Known rows, with every way that one mark hangs from another
U{B{Z{X{J}}} W{C{D G}}}: 42.1  -9.7  -13.5  -13.3  -10.8  25.6  4.8  -20.7  26.3  8.1  -15.6  70.4  55.7  9.5  -34.3  4.2  -6.9  -20.9  45.6  -52.9  -16.5  -13.5  22.5  18.7
X{J{D{C{G V W Y}}} Z}: 13.0  11.3  0.7  8.0  29.8  -3.5  3.6  -42.2  -3.5  7.3  21.3  -35.4  -1.8  -19.1  19.4  7.2  -4.7  36.5  6.7  22.8  10.8  -28.5  -5.1  21.2
U{B{Z{X}} W{C{D V}}}: 43.8  9.4  -15.4  -23.1  -19.0  38.2  9.5  -5.5  19.7  -2.8  -15.8  76.3  51.5  17.4  -41.9  28.4  22.6  -19.2  38.6  -35.9  -9.3  -2.9  22.6  17.1
B{U{W{C}} Z{X{J}}}: 8.2  1.5  -4.0  3.9  -0.6  27.0  14.7  -26.6  16.1  -26.1  6.3  59.6  41.0  13.3  0.2  -13.1  -10.8  26.0  46.5  9.1  -36.5  0.3  31.3  -46.3
U{B{Z} W{C{G V Y}}}: 23.0  1.4  17.3  -5.2  -24.5  2.9  12.4  -3.9  37.6  27.6  -25.1  46.9  46.8  -8.0  -37.3  29.1  21.1  1.9  13.5  -49.1  24.2  33.3  19.1  14.1
D{C}: -17.6  26.6  -2.2  -11.9  -19.4  -7.7  -15.6  31.3  -11.7  -22.6  -6.5  -56.8  -27.3  -7.1  12.4  -2.0  -0.6  -15.8  -29.5  26.3  -7.7  16.2  -6.0  -33.7
U{B W{C{D G V}}}: 22.4  -0.9  13.9  -8.6  -17.2  21.7  5.7  -1.9  21.1  10.4  -23.4  43.1  20.5  -7.9  -46.3  42.8  16.7  -22.9  16.6  -47.6  13.6  16.6  12.2  21.2
Z{B}: -22.5  -14.7  -14.0  0.1  14.3  -9.2  -3.1  44.7  -17.8  -23.9  13.8  -18.6  3.4  4.1  27.6  -36.2  10.0  -20.2  -5.7  7.9  11.1  23.9  -14.6  -26.1
X{J{D{C{G}}} Z{B}}: 17.4  -2.5  -26.8  0.6  19.4  -5.5  -10.0  -22.4  -14.4  -20.1  51.6  -55.9  25.9  -15.0  32.3  -40.8  -14.1  11.5  11.1  -1.0  -6.1  -25.0  -4.4  7.2
Z{B{U} X{J}}: -19.8  -11.3  -24.1  5.0  48.0  -2.1  14.1  -21.3  -16.7  -28.6  36.8  27.1  24.3  13.4  53.1  -58.9  1.1  20.7  32.0  34.5  -34.5  6.1  2.8  -48.0
Z{B{U}}: -41.4  -6.4  -3.4  19.3  16.3  -5.8  7.9  21.7  -9.2  -26.1  26.8  0.8  9.5  0.1  26.9  -32.4  6.3  -2.0  -3.7  20.3  -5.8  30.6  -7.6  -46.4
E{G}: -34.1  -23.9  -0.7  22.0  11.3  -29.8  -7.8  20.5  -23.0  -20.9  -1.5  -37.4  -40.9  13.6  14.8  -19.5  -22.0  -26.0  -22.6  4.5  6.2  46.6  -5.2  -31.9
J{D{C{W}} X{Z{B}}}: 17.1  25.0  -32.7  -3.4  -24.4  -1.4  -22.2  30.6  -25.1  -14.5  34.3  -61.7  5.4  35.7  7.9  -12.3  3.8  -33.4  -39.6  -13.3  -28.2  -16.2  14.5  30.8
D{C{W Y}}: -20.6  40.0  23.3  -4.0  -7.2  -13.9  1.0  13.8  -2.2  22.0  -22.4  -32.2  -21.5  4.1  18.8  20.8  5.7  -3.9  -37.7  32.7  2.6  13.1  -5.1  -1.8
J{D X{Z{B{U}}}}: -2.7  -5.6  -28.4  17.0  4.0  0.6  -17.6  27.1  -17.0  -41.5  31.3  -39.9  3.2  17.7  4.8  -37.1  2.1  -11.4  -21.0  -13.9  -8.3  -10.1  7.6  -5.1
V{C{D W Y}}: -10.3  -26.8  4.5  -10.7  12.1  1.8  4.1  -0.3  16.7  17.2  -34.1  25.3  -40.8  8.3  -22.7  8.4  -6.5  -6.5  -23.3  12.4  30.6  -26.0  -26.2  27.0
Z{B X{J{D{C{V}}}}}: 8.7  4.4  -33.8  -13.9  30.5  -6.4  -1.3  -17.7  -31.7  -22.8  39.8  -9.1  28.7  9.5  36.8  -44.0  7.0  18.7  15.7  24.7  -18.4  -0.1  5.2  -8.5
V{C{G W}}: -30.4  -45.4  6.6  -15.4  -12.0  -26.5  0.6  11.7  14.7  14.3  -1.7  8.0  -52.5  8.6  -13.3  -5.8  -10.7  -23.6  -18.8  -4.2  6.1  9.9  -23.5  1.6
U{B{Z{X{J}}} W}: 21.0  1.3  -36.4  -5.5  31.9  22.2  4.0  12.8  15.5  -34.8  -8.8  41.6  53.7  19.5  -14.7  -9.7  17.6  -27.7  27.2  -19.2  8.1  8.9  15.0  -9.7
X{Z{B}}: 2.2  -9.1  -21.6  -14.8  13.6  -1.0  0.0  25.0  -7.2  -25.5  31.5  -26.0  7.2  8.6  44.3  -30.0  15.8  -16.7  14.5  4.5  -3.6  -5.4  -21.5  -16.7
J{D{C}}: -18.1  21.9  6.8  3.7  -8.3  -7.2  -24.9  25.4  -18.2  -37.4  -1.9  -62.9  -18.1  -19.6  -12.6  -9.8  -7.7  -9.0  -30.6  9.1  12.1  6.5  -3.7  -18.2
C{D G V W Y}: -23.1  -0.3  37.7  20.6  22.1  -12.0  31.0  -29.2  13.1  84.0  -31.3  61.2  -24.7  -3.4  -6.5  71.4  0.8  17.8  -14.1  30.7  26.5  -4.1  -27.6  48.6
J{D{C} X{Z}}: 15.5  22.6  -29.0  -5.6  -24.1  -1.0  -34.9  31.3  -19.1  -36.9  11.6  -81.8  -19.5  12.5  -4.7  -15.1  -3.0  -20.8  -41.4  -8.9  -14.2  -18.9  9.5  4.6

Rows
10.3  -9.5  -36.1  5.6  3.4  -1.5  -24.6  41.6  -21.9  -40.0  22.9  -52.8  -1.0  19.6  5.1  -38.4  4.5  -23.0  -22.2  -22.0  3.0  -14.7  2.6  8.0 -> J{D X{Z{B}}}
-0.1  -17.3  30.6  -7.3  -36.5  3.0  4.6  -12.8  2.5  31.0  -18.3  24.3  -35.2  -24.4  -19.2  27.8  -11.7  13.1  17.3  -5.9  -5.2  -3.3  -6.3  4.7 -> W{C{D G V}}
46.7  -0.7  -23.0  -14.6  -2.2  42.6  2.8  -8.4  18.3  -16.2  -20.7  64.2  55.7  14.0  -34.4  -0.1  3.6  -21.0  47.3  -41.3  -9.9  -19.6  26.7  12.1 -> U{B{Z{X{J}}} W{C{D}}}
-1.6  -17.8  48.0  -2.9  -26.4  -9.4  -1.5  -15.1  16.6  44.4  -45.4  15.4  -29.1  -29.9  -10.1  5.9  -24.0  18.3  4.6  -20.1  9.0  -12.9  -11.0  5.4 -> W{C{D G Y}}
-3.2  -23.9  30.6  -5.5  -36.9  0.9  -5.6  -0.3  5.6  22.2  -25.0  13.0  -33.6  -22.3  -15.8  3.3  -27.6  -4.5  16.1  -20.8  -11.6  -12.3  -8.1  -4.3 -> W{C{D G}}
1.7  -12.5  46.0  -3.4  -25.5  -6.9  9.1  -26.6  14.7  54.2  -37.2  27.4  -29.0  -31.5  -14.2  30.7  -8.6  37.1  7.1  -4.5  15.1  -3.2  -9.2  14.3 -> W{C{D G V Y}}
-36.7  -1.7  46.8  16.9  18.9  -35.2  30.8  -13.6  12.4  70.6  -21.2  32.0  -30.8  -4.3  13.4  51.0  14.5  24.8  -18.1  30.2  31.0  32.0  -20.2  19.6 -> C{G V W Y}
-14.8  14.0  22.4  19.2  36.0  14.1  27.8  -10.5  2.2  47.5  -37.8  50.1  -23.7  4.1  -6.8  66.1  15.8  17.3  -11.8  49.8  36.7  -13.4  -21.3  38.2 -> C{D V W Y}
19.4  19.1  -39.3  -8.0  -26.1  -4.7  -31.9  32.4  -24.7  -31.6  31.6  -79.4  5.4  20.8  7.2  -30.2  0.9  -24.3  -40.1  -17.4  -19.7  -14.1  12.4  13.7 -> J{D{C} X{Z{B}}}
-22.3  -14.9  30.1  14.8  18.9  -19.9  2.4  -9.4  17.8  45.4  -45.7  16.8  -23.8  -24.6  -2.7  16.7  -22.7  9.4  -18.1  5.9  30.5  -13.2  -34.1  11.9 -> C{D G Y}
11.2  26.5  -22.8  -1.3  -22.4  2.2  -24.9  29.3  -19.7  -20.5  14.4  -64.9  -18.7  27.6  -3.3  1.9  -0.1  -29.7  -39.6  -5.2  -21.3  -22.3  12.8  21.8 -> J{D{C{W}} X{Z}}
15.4  8.0  -3.3  4.4  28.9  -4.8  -4.0  -41.4  -2.5  -5.6  19.0  -50.2  -2.8  -31.2  19.5  -6.9  -6.2  43.8  5.3  19.7  16.4  -26.1  -7.4  8.4 -> X{J{D{C{G V Y}}} Z}
16.5  3.9  -23.1  3.9  20.2  -1.2  4.7  -31.7  -16.7  -0.1  58.9  -33.8  25.4  -3.4  30.7  -12.1  -1.6  15.8  13.5  11.6  -8.8  -20.8  -1.2  28.2 -> X{J{D{C{G V W}}} Z{B}}
-10.9  -18.7  35.9  -9.9  -39.2  -14.4  3.5  0.7  1.9  21.2  -10.0  2.5  -39.6  -25.5  -4.3  11.1  -0.3  19.3  14.2  -6.9  -1.5  26.1  -1.0  -18.6 -> W{C{G V}}
-25.6  -4.6  -14.5  26.3  29.7  8.7  9.7  -26.2  0.9  -35.0  19.6  42.6  20.6  0.1  5.5  -36.5  -17.9  31.1  31.4  36.5  -25.9  -8.7  9.0  -51.9 -> B{U Z{X{J{D}}}}
-23.7  32.5  32.5  -2.8  -18.8  -32.5  14.0  -12.8  5.6  61.7  -9.4  -12.3  -23.0  -4.3  14.4  50.0  8.7  15.0  -38.0  33.8  0.3  30.3  -9.2  13.9 -> D{C{G V W Y}}
42.0  4.1  -15.2  -11.4  -1.2  29.7  4.1  -12.6  13.8  -23.1  -3.6  49.7  56.7  5.8  -38.5  3.7  21.6  1.5  43.5  -37.2  3.7  7.0  34.3  8.5 -> U{B{Z{X{J{D}}}} W{C{V}}}
-19.4  7.9  30.8  11.9  -7.8  19.3  6.3  10.6  12.5  -33.3  -10.9  12.1  -2.5  -6.6  -8.9  11.7  2.9  6.0  9.0  0.4  -4.5  28.8  18.4  -51.5 -> B{U{W{C}}}
